Each row comes from the steps of one path. Every step used is in the known rows, and no mark comes twice. Write the path behind each row, first mark first.
Known rows
moso/rizu/lekuv: [ 17   3  -5  -9  -4  -5   0  -7  16  16   6  11 -18  -6   9   0  -2  10
   5  -8   6  -7 -20   8  16   8  -3   8 -12   2  -3   4   4   8  11  11
 -17   6 -22  15 -12   2  -2  -4 -13  12   7   2   8  -2  -7   8 -23 -16
   5  12 -18   9]
fofota/moso/lipil: [ 15 -14   2  -3   0  -7   4  -1  10   2  -1   4 -12   8   9   3   2  14
  20 -25  -2  -4  -5   1  -6  27   5  -5 -13   0   1   4   8  11   7   4
 -20  14 -11   5 -16   8 -12   5  -1   8   3   5   4 -11   2   5 -10   6
  10  21 -14   0]
fafasiz/pege: [ 12  -4   5  -8  -7  -2  12  -8   8  14   2  -2 -12   5  11  -8   1   8
  15 -13   4  -7 -12  -2  -9  17  -2  -1  -9  -1  -4   4  -1  -2   1  -2
 -25 -19  -4   0 -17   5   4   7   1  -3  -3  12   9 -10  10  -2 -14  -6
  13  15  -3   2]
zedal/fafasiz/pege/lipil/nedot/rizu: [ 14  -5  -5 -19 -11   5  11   8  34  25  -4  10 -36  12   6  -5  -5   0
   2 -11  -1  -9   6  -2 -11  21 -21   8 -18  -9   3   5   4  -1 -16  -1
 -32 -31  13  12 -33  14  13 -15  10  -8  -8 -10  20 -22  18 -17 -10  -7
  35  20 -12  16]
pege/debubaz: [ 11  -4  -1  -6   0  -5  14  -2  10  12   7   5 -22  10  21  -4  -2  13
   8 -14   9  -6  -8   5  14  21  -2   0  -6  13 -15  -1   4 -11   9   0
 -15   3 -12   4  -7   4   7   9  -2  -2  -3   2   9 -16   4  -5 -28  -2
  22   9  -9  11]
moso/lipil/nedot/rizu/pege: [ 27  -2   2   3 -15 -13   5   0  25  14  -2  11 -19  10   8  -3   4   7
  14  -9   8  -5  -4   0   8  24  -5   3 -19 -11  19   7  -4   3   0  10
 -32  -5  10   9 -14  11  -1 -17   3   1   3   6   9  -5   2  -3 -24   6
  21   8 -26   8]
nedot/rizu: [ 13  -1   8 -11  -4  -6  12   6  21  14  -6   6 -26  -1   6  -4  -3   7
  15  -3   5   0 -15   6   2  22  -8   1  -9   7  -6   2   7  -3   2  -2
 -24  -9   1  10 -18   8  11  -3  -1  -2  -7  -1   8 -18   8  -7 -13  -3
  19  15 -15  10]
debubaz/pege/lipil/nedot/rizu/moso: [ 17  -8   4  -5 -17   0   9   0  19  23 -12  19 -33  15   0 -15  -8  -4
   5  -7   9  11   6  10  -9  28 -13   6 -15   2  13   7   2  -5  -8 -14
 -29  -9   7  20 -39  17  13 -14   0  -6  15  -1  21 -17  -8 -15 -11  -6
  33  14 -10  14]
pege/lipil: [  9  -7   1 -10  -1  -5  12   3  10  17   0  10 -26   8   7   1  -2   8
   5 -13   1  -5  -1  -6   8  20  -2   0  -6   4   4   2   4  -7  -7  -5
 -22  -8  -9  12 -22   8   3   7  -4   0   1   6  11  -9   7  -6 -18  -4
  13  20 -10   7]
fofota/nedot: [ 14 -10   3   4  -1   0   9  -7  15  16  -2   6 -10   9  11   8  -2   2
  15 -17   8   1 -10 -17   7  11   9 -20  -5   4   3   1   1 -11   9   0
  -5 -12  -2   1 -18  -6   7   3  -5  -1  -2  12   0 -19  15  -2 -15   3
   8  27 -13   9]
rizu/pege: [ 18  -7   6   5  -7  -9   8  -6   4  17  10   5  -5   5  10   0   4  12
  10  -5   8  -7 -12  -2   6  13   8  -2  -9  -3   4   7  -5  -3  10   1
 -28  -3  -9   6  -8  -1   1   8  -3  -8   0  18  -3  -2  -1   2 -21   6
  10   8 -15   2]
fofota/moso/rizu/pege/lipil: [ 15  -6   2  -3 -14 -13  -4 -12   3  21   5   6 -10   3   5  -9   3  23
  -3 -12  -4  -9   0 -15  -1  14   4   8 -12   1   1  14   4   8  11   4
 -25  17 -19  23 -17   9 -14  -2  -5   3  17   8   8   6  -2   3 -20  -5
  22  20 -19   3]
nedot/fasa: [ 13 -10   9  -5  -6   3  10  -1   9  12   0  11 -22  -8  10  10   7   1
  14 -12   9   5 -16   5   8  10   1  -6  -9  10  -7  -2   8 -11   5  -5
 -30  -3  -9   0 -16   7  10   7  -9  -2 -12   8  -3 -21   5 -10 -14  13
  14  11 -13   6]
fofota/moso: [ 11 -14   8  -7  -3  -1   3  -6   6   7  -1   3  -8   1  10   4  -1  10
  15 -14  -2   1 -10   0  -8  23   0  -6  -9   5  -5   7   9  -2  12  -3
 -16   7  -9  10 -14   6  -9  10  -3   3   6   6   1 -16   2   2  -9   9
  12  18 -10   7]
rizu/nedot/fasa: [ 21 -10  11  -1  -2  -2   9  -1  10  16   9  10  -8   0   5  13  13  -3
  11  -8   4   4 -14  -4  13   4  -1  -4  -9   6   3   0   0  -9  12  -1
 -29  -8 -10   1 -18   1  12  -8 -12  -1  -2  12   3 -15   7   1 -15  12
   9  17 -14  13]
zedal/fafasiz/pege/debubaz: [ 11  -7  -4 -13  -6  11  16  -3  19  18  11  -5 -16  15  15 -11  -7  17
   1 -21   3 -15  -9   8  -1  19  -2   4 -11   7 -22   0   2  -5   3   7
 -22 -15  -7  -3 -13  -1  10   7  10  -9 -15  -5   8 -22  18  -4 -21   0
  30  12  -6   7]
moso/zedal: [  6 -17   4 -11   2  -9  11   0  16   3   0  16 -20  -5  10   0  -1  13
  15 -10  10  -3  -6   3  13  21  -2   0  -8   3  -4  -6   2  -6   6   4
 -13  -1  -8   3 -19   7   5  14  -3  -9  -5  13  -2  -6   7  13 -20  -5
   8  13 -10  13]
debubaz/pege/lipil/nedot: [  9 -15   2  -6 -11  -4   8  -7  19  22   2  10 -25   9   7  -3  -2  -5
   7 -15  12  -1   7  -9   4  14  -8  -2  -5  -5   6  -5  -2 -11  -4  -9
 -27 -17   4   9 -32  17   3  -8   2  -5  16   8  19  -6  -3  -8 -21  -2
  19  19   0   8]
moso/zedal/fafasiz/pege/lipil/nedot/rizu: [  7 -19  -6 -22 -13  -3  13  13  38  20  -6  16 -43   5   3  -6  -7   5
   1  -9   1 -11  12   2  -6  21 -24  13 -19  -8   3  -1   0  -3 -15   2
 -26 -28  12  13 -40  22  14  -9   9 -16  -9  -8  16 -16  24  -5 -16 -11
  35  14 -14  21]
moso/rizu: [ 13  -3   0 -14  -3  -6   3  -8  13   9   2   9 -19  -8  10  -6  -5  14
  12 -10   8   1 -17  -6  10  14   2   3  -9   3  -6   2   8  -1   9   6
 -17   4 -19   4  -8   2   7  -2  -8  11   1   4   2  -7   1   4 -27 -11
   9  16 -16   5]
fafasiz/pege/lipil/nedot: [ 10  -8  -2 -12  -9  -9  13  -5  18  21   0   9 -25  15  13  -5  -2  -3
   9 -13   6  -8   2 -11  -7  23 -14   1  -8  -9   8   5  -4  -4 -15  -4
 -28 -25   8   7 -24  17   3  -6   0   2   5   9  24  -6  11  -9 -15 -10
  20  14  -4  11]
debubaz/pege: [  9 -11   9  -2  -7   1   9 -12  12  15   2   1 -13   2   6  -6   0   4
  16 -15  13  -2  -9   2   0  14   3  -6  -2   4  -5  -6   0  -9   9  -4
 -21  -8  -9   1 -24   4   5   5   1  -6  -1  15   8  -6  -2  -2 -15   0
   9  22  -2   0]

Which path is each row?
[ 12 -22  -5 -13 -12   6  11   7  28  20  -8  25 -35   5  -4 -10 -13  -2
  -4  -9   9   2  15  18  -8  24 -12  10 -23   1   8  -2   5  -6  -5  -6
 -23 -10   4  16 -46  16  17  -7   5 -17   3  -6  14 -22   5  -4 -15  -5
  34  19 -10  25]
debubaz/pege/lipil/nedot/rizu/moso/zedal/fafasiz
[ 21  -5   4   3 -14  -9   4  -4  19  21   3  10 -16   3   8   0   1   3
  13   0  12  -1  -8  -2   6  18  -8   0 -14  -5  11   6   0  -5   7   3
 -28  -9   7  11 -15   9  11 -15  -2  -7   4   6   6 -11  -1  -7 -18   4
  23   2 -19  16]
lipil/nedot/rizu/pege
[ 18  -4  -5  -3 -11 -13   2 -12  13  23  10  15 -22   4   8  -4  -1  10
  -2  -9   9  -5   2 -17  16  14  -1   6 -12  -6  14   8  -3  -2   4   6
 -29   2  -8  16 -11  10   1 -15  -7   3  16  10  14  10  -6   3 -32  -7
  19   9 -18  11]
moso/rizu/pege/lipil/nedot
[ 13 -13  -9 -19  -7   7  10   0  23  26   6   9 -24  16   9   3  -5   1
   1 -18   0 -11   7 -10  -7  16 -11   4 -12 -11   5   1  -2  -3 -14   1
 -29 -31   7   3 -27  10   9  -5   5  -6  -3  -1  16 -16  13  -6 -16  -3
  25  19  -4  12]
zedal/fafasiz/pege/lipil/nedot
[ 12 -22 -13 -15  -8   1  12   5  17  18   3  26 -23  14   3  -3 -13   3
  -6 -15   2  -8  12   5 -11  27  -9   8 -20 -10  12   7  -1   1 -14  -4
 -20 -18   3   3 -31  17   9   7   2 -10  -2   3  14 -14  11   3 -19  -8
  28   9  -8  20]
rizu/moso/zedal/fafasiz/pege/lipil/nedot
[ 23 -17  -6  -1  -4  -7   5  -2  12   5   1  22 -12  13  12   4 -11   3
  12 -17   8   8  -2   6   1  29  -3  -3 -19 -16  24   6   4   3  -3   0
 -20   4  -5  -1 -11   7   0   0  -4  13   6   4  14 -12  -7   3 -26   0
  13   8 -17  15]
rizu/moso/lipil/nedot
[ 12  -7   2 -14  -9  -9  10   7  29  21  -5  15 -40   8   8  -2  -1   0
   8  -6   5   0   2  -3   7  24 -19   1 -11   0   7   3   7  -9 -10  -3
 -25 -13  10  16 -25  16  10 -17  -1   0   3  -3  21 -19   9 -12 -18  -4
  30  10 -15  19]
pege/lipil/nedot/rizu
[ 16 -17  -7 -15 -14   5   8   5  28  15  -5  22 -22   3   1  -9 -15  -1
   5  -7   9   0  -1  16 -15  27 -16  10 -26  -7   7   6   2   2  -5   1
 -21 -17   9   7 -30  14  19  -2   5 -12  -8  -5   6 -20  14   1 -15  -2
  32   6 -12  30]
lipil/nedot/rizu/moso/zedal/fafasiz/pege
[ 15 -16  -3 -15 -15  13  10   0  25  26   2  17 -30   5  10  10   1  -5
  -1 -20   6  -9   0  -3  -6  10 -11   3 -15  -2  -1   0   4  -6 -15  -6
 -38 -29   8  -1 -32  15  12  -4   1  -7  -9   1  14 -26  16 -14 -11   8
  29  17  -6  17]
zedal/fafasiz/pege/lipil/nedot/fasa
[ 22  -7  -2   9  -9  -3   9   8  18   7 -15  14 -20  14   4  -1 -10   8
  12 -14   6   9  -6   1  -1  29   6  -8 -21   5  15   9   6   0  -2  -4
 -11   3   3   8 -26  -3   9  -3   4   5  -2   1   4 -20  14  -3 -14  -1
  14  26 -27  10]
fofota/nedot/rizu/moso/lipil
[ 10 -13  -4 -13 -14 -14  11   9  25  17 -10  22 -33   9   1 -16  -5   0
   4  -6   4   0   7   9 -12  34 -18   9 -22  -3  11   9  -2  -1 -13  -6
 -23 -15   9  16 -37  25  11  -4  -3  -7   4   2  19 -12  11  -3 -12 -16
  33   5 -12  25]
fafasiz/pege/lipil/nedot/rizu/moso/zedal
[ 22  -7   0  -6  -6 -11   7   5  32   6  -8  13 -33   7  11   0  -5   6
  19 -10   9   4  -5   2   7  29 -15   1 -17  -7  13   0   5   0  -4   4
 -25  -6   9   6 -16  16   5 -17   5   6   1  -3  13 -15   6  -7 -20  -3
  19  12 -21   9]
moso/lipil/nedot/rizu
[ 18 -10   3  -9  -2  -8  -4 -10  12  17   6   7   1  -3   3  -2   6  11
  10 -11  -2   2 -15 -14   2  14   2   1 -14  -2  -1  11   4   4  22  10
 -15  16 -19  11 -13   1  -4 -17 -13  13  18   5   8  -2  -2  14 -16  -2
   8  20 -13  13]
fofota/moso/rizu/nedot
[ 21 -25   6  -6  -9  -1  -1 -10  19   6  -2  16 -17  -4  11  18   7  -2
  21 -25   6   2  -3  -2   1  23  -8  -6 -19  -4   4   1  10   2   2   3
 -30   6  -2   3 -17  16 -10  -5  -8  11   8   0   8 -21   0  -4  -7  21
  20  15 -14  12]
fofota/moso/lipil/nedot/fasa
[ 13  -6   8  -7 -14  -3   9  -2  28  24  -9   9 -38   8   3 -10   0  -3
  10 -10  11   1   7  -1   1  19 -15   3  -7  -1   4  -4   3  -7  -7  -6
 -29 -18   8  18 -37  16  10 -18   1  -8   7  -1  22 -14   5 -18 -10  -8
  28  19  -8  12]
debubaz/pege/lipil/nedot/rizu
[ 20  -7   1  -5  -9  -2   8   2  20  13  -6  21 -17   4   3  -1  -9  -6
  11  -3  10  14 -10   8  -6  30 -13  -2 -18   1  11   9   7  -3  -1  -6
 -23  -4   5  11 -19  10  16  -8  -8   2   5  -3  15 -23  -2  -7 -12   0
  24   3 -15  24]
lipil/nedot/rizu/moso
[ 17 -10   2   2 -10 -13   8  -5   9  22  10  14 -17  14  12   2   1   4
   3 -10   8  -6   8 -13   9  17  -4  -2 -11 -11  17   6  -5  -9  -2  -1
 -29 -10   1  13 -14   9  -2  -5  -3  -8  17  16  14  -1   2  -2 -24   2
  22   9 -16  10]
rizu/pege/lipil/nedot
[  9 -22  -1 -21 -11  -4   7   6  35  18  -8  13 -35   5   2  -6  -3   5
   1 -14  -2 -10  14   0 -20  25 -22  10 -23  -5  -3   8   5   3 -12   3
 -22 -18   9  19 -40  22   2  -7   6 -11   1 -13  14 -21  20  -4  -4  -2
  39  16 -11  23]
fofota/moso/zedal/fafasiz/pege/lipil/nedot/rizu
[ 18  -6  -1  -7  -8  -6  11   7  19  19 -10  25 -31  10   5  -4  -7  -3
   8  -3   5   7   4   7  -2  31 -16   4 -17   0  19  12   7  -4 -12 -11
 -24  -4   6  17 -26  14  13 -10  -7   3   7  -5  21 -20   0 -13 -16  -5
  31   5 -17  23]
pege/lipil/nedot/rizu/moso
[ 11 -19 -10 -16  -6   1  15  16  28  13  -5  32 -36   4   0  -3 -13   5
  -4  -6   4   5  13  15   0  26 -16  10 -27   0  11   6   7  -4 -10  -2
 -18  -7   7  18 -35  16  18  -3  -2 -12  -5 -12  10 -25  11  -7 -18  -4
  30  12 -19  35]
pege/lipil/nedot/rizu/moso/zedal/fafasiz
